Every row comes from one small tree of marks. The marks that hang from a mark follow it in brackets, in alphabetical order. Every link used is in the known rows. Which tree was each row made from?
Known rows
dipoz(tudad(bibu(kigire))): [-1.25 -2.32  3.37 -3.08  1.40 -0.74  3.65  0.94  1.50 -2.23 -2.14  4.54
 -1.58  1.43  0.12  3.23  0.94  2.44  0.55 -0.02]
kigire(bibu(lofit)): [-2.37 -3.92  2.44 -3.90  1.65 -4.08  3.24  1.51  1.80 -2.05 -2.20  1.88
 -3.46  1.64  1.04  1.22  4.12  3.12  0.59  0.30]
tudad(dipoz kosa): [ 1.65 -0.47  2.83 -5.18  3.28 -3.13 -4.13 -2.42  4.29 -3.60  0.38  1.56
  3.64  1.23  2.87  3.62  5.56  2.49 -0.01  1.59]
tupesi(bibu(kigire) dipoz(tudad)): [ 0.06 -5.23  3.51 -3.97  1.94 -3.04 -2.66  6.13  1.94 -2.82 -3.03  4.14
 -5.91 -0.72  1.42  2.76  3.09  1.76 -3.77 -3.69]
dipoz(tudad tupesi): [ 0.00 -0.82  2.76 -1.88  0.60 -2.95  5.39  0.35  1.87 -2.61 -1.23  6.20
 -3.30  2.34  1.82 -1.47  2.79  2.47  0.90  2.34]
dipoz(tupesi): [-0.79 -1.00  0.96 -1.99  0.79 -5.85  2.02 -1.44  2.93 -2.82 -0.98  5.00
 -3.22  2.64  1.63 -2.31  2.80  3.14 -0.25  2.38]
tudad(bibu kosa): [-0.61 -2.26  1.56 -3.47  1.39 -3.32 -0.15 -3.62  3.52 -3.26  0.75  3.03
 -0.02  2.33  0.15  6.16  2.90  2.52  1.63  1.70]
tupesi(bibu(kigire lofit) dipoz(tudad(kosa))): [-0.86 -4.25  5.01 -4.48  2.34 -3.49 -3.39  5.24 -0.30 -2.56 -1.43  2.56
 -7.55 -1.36  0.84  1.07  3.09  1.61 -2.55 -4.13]
tupesi(bibu(lofit) dipoz(tudad)): [-0.81 -4.90  3.77 -3.55  2.42 -3.10 -2.60  6.10  2.37 -3.06 -1.91  3.94
 -6.97 -1.04  1.25  2.27  4.41  1.66 -2.30 -3.73]
tupesi(dipoz): [ 0.28 -2.35  2.23 -3.74  2.77 -5.78 -1.35  4.75  4.49 -3.82 -1.64  3.55
 -2.47 -0.26  1.95  0.60  3.62  2.84 -2.31 -1.29]
dipoz(tudad tupesi(bibu)): [-0.16 -3.09  2.23 -1.66  0.22 -2.30  3.08  0.36  2.26 -2.51 -1.67  6.70
 -4.92  2.37  1.85  0.99  3.68  1.94 -0.08  1.43]
tudad(bibu dipoz(tupesi) kosa): [ 1.54  0.61  2.23 -3.70  0.13 -2.33 -1.61 -5.37  4.47 -2.55  2.05  0.16
  1.73  3.00  1.62  4.62  6.91  3.08  1.99  1.36]
sini(lofit): [-1.75 -2.90  2.38 -3.94  5.27 -6.39 -1.74 -2.98  4.18 -2.15 -1.87  5.04
 -4.07  1.45  0.50  0.49  4.74  2.29 -2.28 -0.07]
dipoz(tudad(bibu) tupesi): [-0.32 -0.89  2.53 -1.44 -0.64 -1.79  6.03 -0.84  2.33 -2.12 -0.63  5.27
 -3.37  2.99  0.80  0.90  3.34  2.66  1.87  1.59]
dipoz(tudad(bibu(kigire lofit) kosa) tupesi): [-0.91  0.18  4.39 -2.51 -0.34 -2.32  4.92 -2.20 -1.11 -1.64  0.88  3.19
 -4.90  2.33  0.15 -1.09  2.21  2.52  2.69  1.05]
bibu(kigire lofit(sini)): [-5.31 -0.61  3.74 -4.28  1.69 -4.88  2.14  1.19 -1.83 -1.91 -1.42  1.33
 -5.00 -1.54 -0.32 -3.82 -2.15  3.03 -1.01 -1.50]
dipoz(tudad): [-0.53 -2.49  3.06 -3.08  2.65 -1.77  3.27  2.05  2.60 -3.17 -2.42  6.19
 -0.86  1.12  1.49  2.17  1.79  2.06  0.09  1.37]
bibu(kigire lofit): [-4.20 -1.45  4.08 -4.17  3.11 -5.36 -1.01  0.62 -2.20 -1.65 -2.01  1.73
 -5.30 -0.03 -0.61 -4.82 -1.09  3.22 -1.38 -1.53]

Write each row's tree
[-2.90 -2.33  1.58 -2.32 -0.14 -5.33  0.79 -0.95  0.70 -2.01 -1.09  3.70
 -6.89  1.25  0.80 -2.50  1.91  2.79 -1.23  0.10]
dipoz(tupesi(bibu(kigire lofit(sini))))
[ 0.66 -0.33  3.31 -5.10  1.37 -1.70 -3.40 -3.98  2.73 -2.21  0.73 -0.76
  2.41  1.81  0.80  5.26  4.37  3.01  0.55 -0.36]
tudad(bibu(kigire) dipoz kosa)
[ 0.80 -1.79  4.08 -4.06  1.80 -3.14  0.88  4.18  2.48 -3.25 -0.68  2.95
 -2.58 -0.15  1.29  2.69  3.26  2.31 -0.53 -1.74]
tupesi(dipoz(tudad(bibu(kigire) kosa)))
[ 1.25 -0.65  2.42 -4.59  1.61 -1.47 -3.22 -4.22  5.02 -2.97  1.20  0.28
  3.41  2.14  1.35  6.98  6.22  2.85  1.44  0.66]
tudad(bibu dipoz kosa)
[-0.20  0.18  2.42 -3.40 -0.25 -2.15 -0.98 -3.08  3.02 -1.30 -0.43 -0.15
 -0.24  2.67  0.76  1.19  4.66  3.83 -0.01 -0.91]
tudad(bibu(kigire) dipoz(tupesi))
[-1.97 -1.10  4.58 -3.78  1.06 -0.89  4.31 -0.20 -0.17 -2.37 -0.04  3.05
 -2.25  0.34 -0.07  2.98  0.56  2.06  2.00  0.11]
dipoz(tudad(bibu(kigire lofit(sini)) kosa))
[-2.35 -2.75  1.77 -2.22  0.56 -5.57 -0.68 -1.22  0.48 -1.90 -1.36  3.91
 -7.10  2.02  0.61 -2.87  2.31  2.84 -1.41  0.10]
dipoz(tupesi(bibu(kigire lofit)))
[-3.17 -3.34  2.25 -3.96  0.67 -3.60  5.37  1.96  2.05 -2.22 -1.80  1.76
 -3.29  0.57  1.24  1.93  3.40  3.02  0.87  0.25]
kigire(bibu(lofit(sini)))
[ 0.58 -2.20  3.31 -3.39  1.77 -2.90  1.50  5.10  4.08 -3.33 -1.43  3.83
 -2.64  0.05  1.42  2.96  3.83  2.53 -0.78 -1.82]
tupesi(dipoz(tudad(bibu)))
[-2.10 -2.04  3.44 -2.20 -0.39 -2.36  4.25  0.87 -0.52 -1.79 -1.31  4.94
 -6.96  0.96  0.97 -1.55  1.87  2.09 -0.09  0.03]
dipoz(tudad tupesi(bibu(kigire lofit(sini))))
[-1.73 -0.24  3.91 -1.93 -0.50 -2.11  5.67 -0.72 -0.45 -1.27 -0.55  3.67
 -5.60  2.27 -0.14 -2.13  1.84  2.87  1.79  0.23]
dipoz(tudad(bibu(kigire lofit)) tupesi)
[-0.17 -1.93  3.85 -3.45  1.87 -3.04  1.35  5.18  3.11 -3.11 -1.14  3.19
 -3.61 -0.31  1.00  1.79  3.68  2.55 -0.37 -2.33]
tupesi(dipoz(tudad(bibu(lofit))))
[-2.39  1.40  3.27 -3.60 -0.92 -2.06  1.00 -2.58  1.47 -1.01  0.58 -1.61
 -2.20  0.91  0.15 -0.42  3.63  3.86  0.90 -1.95]
tudad(bibu(kigire lofit(sini)) dipoz(tupesi))
[-2.05 -1.63  2.68 -3.60  1.81 -3.62 -0.43 -3.54  1.68 -2.79  1.33  1.81
 -1.99  1.70 -0.61  3.84  2.48  2.63  2.26  0.61]
tudad(bibu(lofit) kosa)
[-0.95 -1.39  4.13 -3.76  1.18 -2.90  2.62  5.57  2.21 -2.87 -1.07  2.52
 -4.03 -1.23  0.89  1.38  2.32  2.56 -0.66 -2.79]
tupesi(dipoz(tudad(bibu(kigire lofit(sini)))))
[-1.30 -0.46  3.27 -1.54 -0.34 -1.94  5.89 -0.81  1.09 -1.79 -0.20  4.45
 -4.87  2.52  0.29 -0.66  3.00  2.72  2.38  0.90]
dipoz(tudad(bibu(lofit)) tupesi)
[-0.69 -2.06  4.13 -2.75  0.45 -2.91  1.92 -0.97 -1.19 -2.02 -0.22  4.66
 -6.44  1.75  1.06 -1.07  2.59  1.77  0.62  0.85]
dipoz(tudad(kosa) tupesi(bibu(kigire lofit)))
[ 1.65 -0.78  2.64 -4.43  1.44 -3.62 -4.30 -3.46  2.90 -2.81  0.59  1.33
  0.32  1.98  2.74  1.86  6.13  2.48 -0.52  1.13]
tudad(dipoz(tupesi(bibu(kigire))) kosa)
[-1.60 -1.29  3.95 -3.43  1.17 -0.78  4.44 -0.26  1.41 -2.86  0.31  3.82
 -1.63  0.62  0.30  4.36  1.76  1.90  2.60  0.80]
dipoz(tudad(bibu(lofit(sini)) kosa))
[-0.66  1.78  3.09 -3.91 -0.49 -2.21  0.36 -4.81  2.93 -2.27  3.09 -1.31
 -0.11  1.35  1.08  2.90  5.81  3.11  2.91  0.27]
tudad(bibu(lofit(sini)) dipoz(tupesi) kosa)
